Each row was made from one small tree. The marks that hang from a mark follow it in brackets, in alphabetical order. Every link used is in the known rows. Write each row's tree.
Known rows
E{P{K{M}}}: [ 0.351, -2.331, -0.948,  2.608, -0.701, -0.179, -0.227,  0.086, -0.430,
  0.572,  0.649,  0.624,  1.071,  0.030,  1.394, -0.440,  0.166,  2.832,
 -0.557, -0.283]
M{E R}: [ 0.533,  1.022,  0.672,  1.313,  0.824, -2.621,  0.031, -1.951, -0.181,
  1.046,  0.964, -0.047,  2.005,  3.142,  0.144, -0.456, -0.795, -1.156,
 -1.069, -1.855]
C{M}: [ 0.348, -0.679, -0.152,  0.001,  0.409, -0.698,  0.224,  0.305,  1.927,
 -0.807,  0.819, -0.166, -0.661,  1.403, -0.544, -0.369, -0.172,  1.557,
 -0.436,  0.184]
R{M{K}}: [ 2.373,  0.525,  0.050,  0.560,  0.821,  0.565,  0.160,  0.540,  0.982,
 -0.116, -0.688, -0.383,  2.177,  2.905, -0.313, -0.526,  0.234, -0.522,
  0.092, -0.743]
C{M{K{P} R}}: [ 2.366, -0.388, -0.251,  1.869,  0.669, -0.152,  0.066, -0.402,  2.374,
 -0.245,  0.933, -1.216, -0.567,  4.310,  0.330, -1.884,  0.208,  1.188,
 -0.595, -1.689]
R{M{E K{P{C}}}}: [ 1.843,  1.168,  0.576,  0.470,  0.181,  0.018,  0.346, -0.477,  1.312,
  1.155, -0.327,  0.162,  2.486,  3.541,  1.362, -0.233, -0.495,  0.260,
 -1.442, -1.504]
R{M{E{P}}}: [ 0.547, -0.186,  0.372,  0.770,  0.286, -1.986,  0.358, -0.458,  0.482,
  0.902,  0.127,  1.028,  3.152,  2.624,  0.377,  0.730, -0.582,  0.894,
 -1.882, -0.282]
E{P{K}}: [ 1.234, -1.644, -0.662,  1.714,  0.225, -0.531, -0.189,  0.245, -0.186,
  0.945,  0.392,  0.260,  0.946, -0.602,  0.646, -0.461,  0.052,  3.141,
 -0.531,  0.058]
K{M{E{P} R}}: [-1.669, -1.352, -0.422,  3.610, -1.063, -1.722, -0.080, -1.690, -0.679,
  0.347,  1.298,  0.997,  2.265,  3.611,  1.988, -0.254, -0.348, -0.237,
 -1.683, -1.834]
P{C E K R{M}}: [ 5.028, -0.595,  2.335,  1.216,  0.889, -4.659, -0.967,  0.075,  1.548,
  0.117,  0.087,  1.231,  3.126,  0.332,  0.464,  0.500, -1.631,  2.111,
  5.501, -3.015]
E{P{C K{M} R}}: [ 2.186, -2.501, -0.187,  3.247, -0.390, -1.529, -0.736, -0.070,  0.445,
  0.270,  0.516,  1.311,  2.537,  0.582,  1.912, -0.274, -0.382,  3.514,
  0.817, -1.620]
R{M{K{P{C}}}}: [ 2.638,  0.151,  0.239,  0.883,  0.365,  0.783,  0.156,  0.325,  1.408,
  0.595, -0.737, -0.175,  1.540,  3.268,  0.979, -0.375,  0.055,  0.557,
 -0.087, -1.312]
E{P{C}}: [-0.245, -1.164, -0.143,  1.977,  1.536, -1.347, -0.189,  0.185,  0.459,
  1.235, -0.166,  1.122,  1.859,  0.239,  1.208,  0.340, -0.717,  3.248,
 -1.648, -0.245]
K{M P{E R}}: [-0.925, -2.495,  0.518,  2.954, -4.572, -1.819, -0.489, -1.557,  0.028,
 -0.342,  1.248,  1.497, -0.520,  1.933,  3.887,  0.491, -0.043,  0.639,
  0.977, -2.373]
K{M{E} P{C}}: [-1.941, -1.172,  0.097,  2.034, -2.995,  0.265,  0.129, -1.557,  0.307,
  1.215,  0.783,  1.456, -0.148,  2.332,  4.553,  0.484, -0.706,  1.328,
 -1.861, -2.090]
M{E{P}}: [-1.548,  0.486,  0.095,  0.736, -0.070, -1.791,  0.212, -1.141, -0.213,
  1.308,  0.753,  0.998,  2.281,  0.491,  1.078,  0.262, -0.817,  1.259,
 -3.403,  0.023]
R{M{E}}: [ 0.854,  0.487,  0.625, -0.118,  0.126, -1.524,  0.401, -0.448,  0.551,
  0.517,  0.012,  0.656,  2.535,  2.550,  0.000,  0.686, -0.576, -0.305,
 -0.915, -0.446]
K{M{E} P}: [-2.290, -1.371, -0.322,  1.891, -4.202,  0.557,  0.249, -1.766, -0.288,
  0.766,  1.171,  1.087, -0.736,  2.277,  4.089,  0.218, -0.037,  0.479,
 -2.201, -1.461]
P{C E R}: [ 1.263,  0.134,  2.301,  1.229,  0.839, -4.903, -0.941, -0.542,  1.186,
 -0.127,  0.122,  1.650,  2.517, -0.122,  0.880,  0.911, -1.759,  1.045,
  3.106, -2.374]
R{M}: [ 1.664, -0.508,  0.296,  0.287,  0.320, -0.707,  0.205,  0.336,  0.634,
 -0.031, -0.407,  0.325,  1.564,  2.289, -0.386,  0.546, -0.018, -0.025,
  0.470, -0.289]
R{M{E K}}: [ 1.580,  1.519,  0.397,  0.161,  0.628, -0.174,  0.343, -0.241,  0.900,
  0.427, -0.255, -0.046,  3.143,  3.133,  0.088, -0.386, -0.316, -0.824,
 -1.271, -0.903]
E{P}: [-0.614, -1.384, -0.547,  1.843,  0.378, -1.035, -0.083, -0.005, -0.157,
  0.766,  0.251,  0.723,  1.274,  0.201,  0.742,  0.105, -0.039,  2.392,
 -1.989,  0.369]

Write each row's tree
[ 2.041,  0.392,  2.051,  1.454,  1.502, -4.469, -0.815, -0.195,  2.781,
 -0.782,  0.485,  1.040,  2.488,  1.288,  0.603, -0.115, -1.701,  1.803,
  2.558, -2.565] -> P{C{M{K}} E R}
[-1.391, -0.707, -0.155,  2.738, -1.258, -1.236, -0.035, -1.688, -0.597,
 -0.023,  1.174,  0.664,  1.636,  3.503,  1.631, -0.320, -0.338, -1.393,
 -0.738, -2.027] -> K{M{E R}}
[ 1.513,  1.052,  0.664,  1.089,  2.787, -1.304, -0.028, -0.325,  2.374,
  0.564,  0.285, -0.057,  1.779,  2.968,  0.392, -0.902, -1.289,  1.400,
 -0.587, -1.969] -> P{C{M{E K R}}}
[ 2.841, -0.377,  1.654,  1.274,  2.842, -3.957, -0.490,  0.149,  2.042,
  0.772,  0.727,  0.187,  0.537,  0.381,  0.063, -0.364, -1.911,  3.072,
  3.887, -2.469] -> P{C{M{R}} E K}
[ 4.098, -0.690,  2.044,  1.051,  0.976, -4.659, -0.946,  0.026,  2.465,
 -0.438,  0.933,  0.890,  1.581, -0.290,  0.365, -0.152, -1.735,  3.223,
  4.881, -2.702] -> P{C{M} E K R}
[ 2.258,  0.083, -0.203,  1.683,  1.756, -0.479,  0.006, -0.085,  2.246,
 -0.710,  0.799, -1.242,  0.372,  3.988, -0.738, -1.918,  0.072,  0.518,
 -0.139, -1.420] -> C{M{K R}}
[ 1.761,  0.281,  1.633,  0.342,  1.993, -2.719, -0.524,  0.349,  0.723,
  1.234, -0.017,  0.573,  0.727, -1.989,  0.631,  0.227, -1.788,  2.329,
  3.660, -1.801] -> P{C E K}
[ 0.718,  0.064,  0.335,  0.924,  0.991, -2.564,  0.248, -1.064,  1.809,
 -0.066,  1.503, -0.200,  0.785,  3.624, -0.453, -0.723, -0.731,  0.772,
 -1.229, -1.121] -> C{M{E R}}
[ 1.588, -0.200,  0.515,  0.770,  0.830, -1.899,  0.247, -0.235,  0.735,
  1.234,  0.002,  0.990,  3.333,  2.240,  0.523,  0.579, -0.859,  1.675,
 -0.999, -0.715] -> R{M{E{P{C K}}}}
[ 0.060,  0.070,  0.278,  2.610,  1.074, -3.302, -0.016, -1.965, -0.301,
  1.579,  1.120,  0.460,  2.918,  3.281,  0.666, -0.397, -0.832,  0.523,
 -2.448, -1.598] -> M{E{P} R}
[-0.301,  0.281,  0.031,  0.642, -0.180, -1.418,  0.139, -0.965, -0.254,
  1.453,  0.859,  0.676,  2.073, -0.072,  1.008, -0.132, -0.748,  1.784,
 -2.421, -0.187] -> M{E{P{K}}}
[ 1.870, -1.089,  0.034,  1.290,  0.263,  0.711, -0.366,  0.440,  0.497,
  0.396,  0.011,  0.390,  0.498, -0.191,  1.540, -0.432, -0.652,  1.828,
  2.656, -1.820] -> P{C K{M}}
[ 1.460,  1.095,  0.131,  1.235,  1.500, -1.248,  0.200, -0.865,  2.157,
 -0.165,  1.200, -0.905,  1.361,  4.220, -0.356, -1.796, -0.480,  0.217,
 -1.534, -1.564] -> C{M{E K R}}
[ 1.811, -2.701, -0.584,  3.097, -1.644, -1.248, -0.616, -0.259, -0.154,
 -0.177,  0.906,  0.931,  1.942,  0.547,  1.447, -0.521,  0.289,  2.657,
  0.468, -1.015] -> E{P{K{M} R}}
[-0.519,  1.932, -0.211,  1.176,  0.686,  0.017,  0.145, -0.851,  0.278,
  1.211,  0.350, -0.006,  3.192,  1.348,  1.196, -1.278, -0.457,  0.560,
 -3.886, -0.616] -> M{E{P} K}
[-0.509, -1.540,  0.450,  2.529, -3.891, -0.745, -0.266, -1.914,  0.579,
  0.466,  1.057,  1.757,  0.736,  2.804,  4.617,  0.397, -0.582,  1.140,
 -0.830, -2.806] -> K{M{E} P{C R}}
[ 1.252,  0.856,  0.142,  1.097,  0.801, -0.701,  0.312, -0.249,  0.825,
  0.820, -0.161,  0.314,  3.855,  3.219,  0.452, -0.322, -0.330,  0.368,
 -2.244, -0.711] -> R{M{E{P} K}}
[ 2.360, -1.277,  0.256,  2.740,  1.013, -2.063, -0.525,  0.094,  1.200,
  0.409, -0.226,  1.236,  3.829,  2.171,  1.121,  0.023, -0.478,  2.848,
 -0.542, -1.300] -> E{P{C R{M{K}}}}
[ 0.240, -0.008,  1.760,  1.459,  3.034, -4.668, -0.332, -0.239,  2.110,
  0.539,  0.510,  0.833,  1.023,  1.522,  0.230,  0.432, -2.058,  2.029,
  1.794, -2.036] -> P{C{M{R}} E}
[ 2.167, -1.574, -0.505,  1.999, -0.930,  0.386, -0.320, -0.254, -0.410,
 -0.166,  0.771, -0.417,  0.008,  1.130,  0.708, -1.103,  0.296,  0.230,
  2.540, -1.768] -> P{K{M{R}}}
[ 2.212, -1.457,  0.627,  1.138, -1.646, -0.935, -0.298, -0.670,  2.081,
  0.287,  0.533,  0.633, -0.838,  1.964,  2.431,  0.063, -0.346,  2.792,
  0.328, -1.824] -> K{P{C{M} R}}
[ 2.638, -1.234,  1.716,  2.311, -0.628, -3.737, -1.138, -0.395,  0.777,
 -0.394,  0.705,  1.500,  2.207, -0.352,  1.816,  0.132, -1.466,  1.664,
  5.174, -3.339] -> P{C E K{M} R}
[ 1.110,  0.701,  0.136,  0.403, -0.779, -0.309,  0.222, -0.783,  2.456,
 -0.244,  1.198, -0.381,  0.444,  2.845,  1.032, -1.329, -0.261,  1.324,
 -2.107, -1.060] -> C{M{E K{P{R}}}}
[ 1.589,  0.025,  0.486,  2.623,  1.814, -3.179, -0.184, -1.633,  0.102,
  2.013,  0.974,  0.427,  3.052,  2.739,  0.914, -0.611, -1.226,  1.627,
 -1.219, -2.246] -> M{E{P{C K}} R}
[ 1.562,  2.498,  0.351,  1.755,  1.540, -0.736, -0.038, -1.650,  0.308,
  0.914,  0.565, -1.033,  2.941,  4.002,  0.261, -1.983, -0.437, -1.909,
 -1.577, -2.496] -> M{E K R}
[-2.401, -2.113,  0.176,  2.500, -3.656, -0.759, -0.087, -1.208, -0.270,
  0.449,  0.987,  1.178, -1.477,  1.426,  3.784,  0.584, -0.169,  0.785,
 -0.053, -1.673] -> K{M P{E}}
[ 3.371, -0.881,  0.801,  1.687, -1.228, -1.290, -0.808, -0.607,  0.803,
 -0.309,  0.678,  1.076,  2.502,  0.692,  1.953, -0.445, -0.856,  1.392,
  3.089, -2.960] -> P{C K{M{E}} R}
[ 0.092, -1.024,  0.607,  1.423, -1.027, -1.848, -0.399, -0.168, -0.439,
  0.025,  0.875,  0.499,  0.076, -1.121,  1.059, -0.094, -0.676,  0.695,
  3.230, -1.439] -> P{E K{M}}
[ 1.922, -1.114,  1.678,  1.462, -1.368, -3.079, -0.447, -0.877,  1.398,
  0.879,  0.158,  1.355,  0.527,  1.759,  2.587,  0.987, -0.943,  2.078,
  1.582, -2.389] -> K{P{C E R{M}}}
[ 0.594, -0.712,  1.226,  1.612,  0.697, -2.276, -0.573,  0.110,  0.404,
  0.709,  0.341,  1.036,  0.897, -1.075,  1.698,  0.249, -1.632,  1.943,
  3.730, -2.330] -> P{C E K{M}}
[ 1.300, -1.205,  1.493,  1.349, -1.341, -3.047, -0.431, -0.900,  2.025,
  0.513,  0.765,  1.113, -0.518,  1.337,  2.541,  0.541, -1.028,  2.843,
  1.144, -2.173] -> K{P{C{M} E R}}
[ 2.395, -0.216,  2.479,  1.383,  1.091, -5.401, -0.806, -0.306,  1.608,
 -0.148, -0.154,  1.874,  3.587,  1.495,  0.628,  1.299, -1.771,  1.049,
  3.448, -2.589] -> P{C E R{M}}
[ 2.010,  1.950,  0.634,  2.187,  0.923, -0.480, -0.029, -1.970,  0.909,
  1.917,  0.476, -0.743,  1.966,  4.505,  2.101, -1.767, -0.698, -0.336,
 -1.898, -3.333] -> M{E K{P{C}} R}
[ 1.688,  1.049,  0.378,  0.425, -0.411,  0.143,  0.401, -0.557,  1.032,
  0.908, -0.146, -0.023,  2.211,  3.498,  1.137, -0.354, -0.158, -0.172,
 -1.678, -1.185] -> R{M{E K{P}}}
[ 2.468, -0.879,  1.019,  1.068, -1.813, -1.356, -0.205, -1.022,  1.397,
  0.930,  0.129,  1.058,  0.779,  2.496,  2.692,  0.574, -0.530,  1.863,
  0.141, -2.134] -> K{P{C R{M{E}}}}
[ 3.809, -2.054,  0.234,  2.491,  0.654, -2.189, -0.604,  0.266,  0.994,
  0.658,  0.072,  1.129,  3.195,  1.023,  0.972,  0.002, -0.509,  3.800,
  1.091, -1.418] -> E{P{C K R{M}}}
[ 1.761, -1.350,  0.030,  2.643,  1.088, -2.057, -0.526,  0.069,  1.858,
  0.026,  0.378,  1.001,  2.768,  1.733,  1.036, -0.428, -0.560,  3.576,
 -1.023, -1.082] -> E{P{C{M{K}} R}}
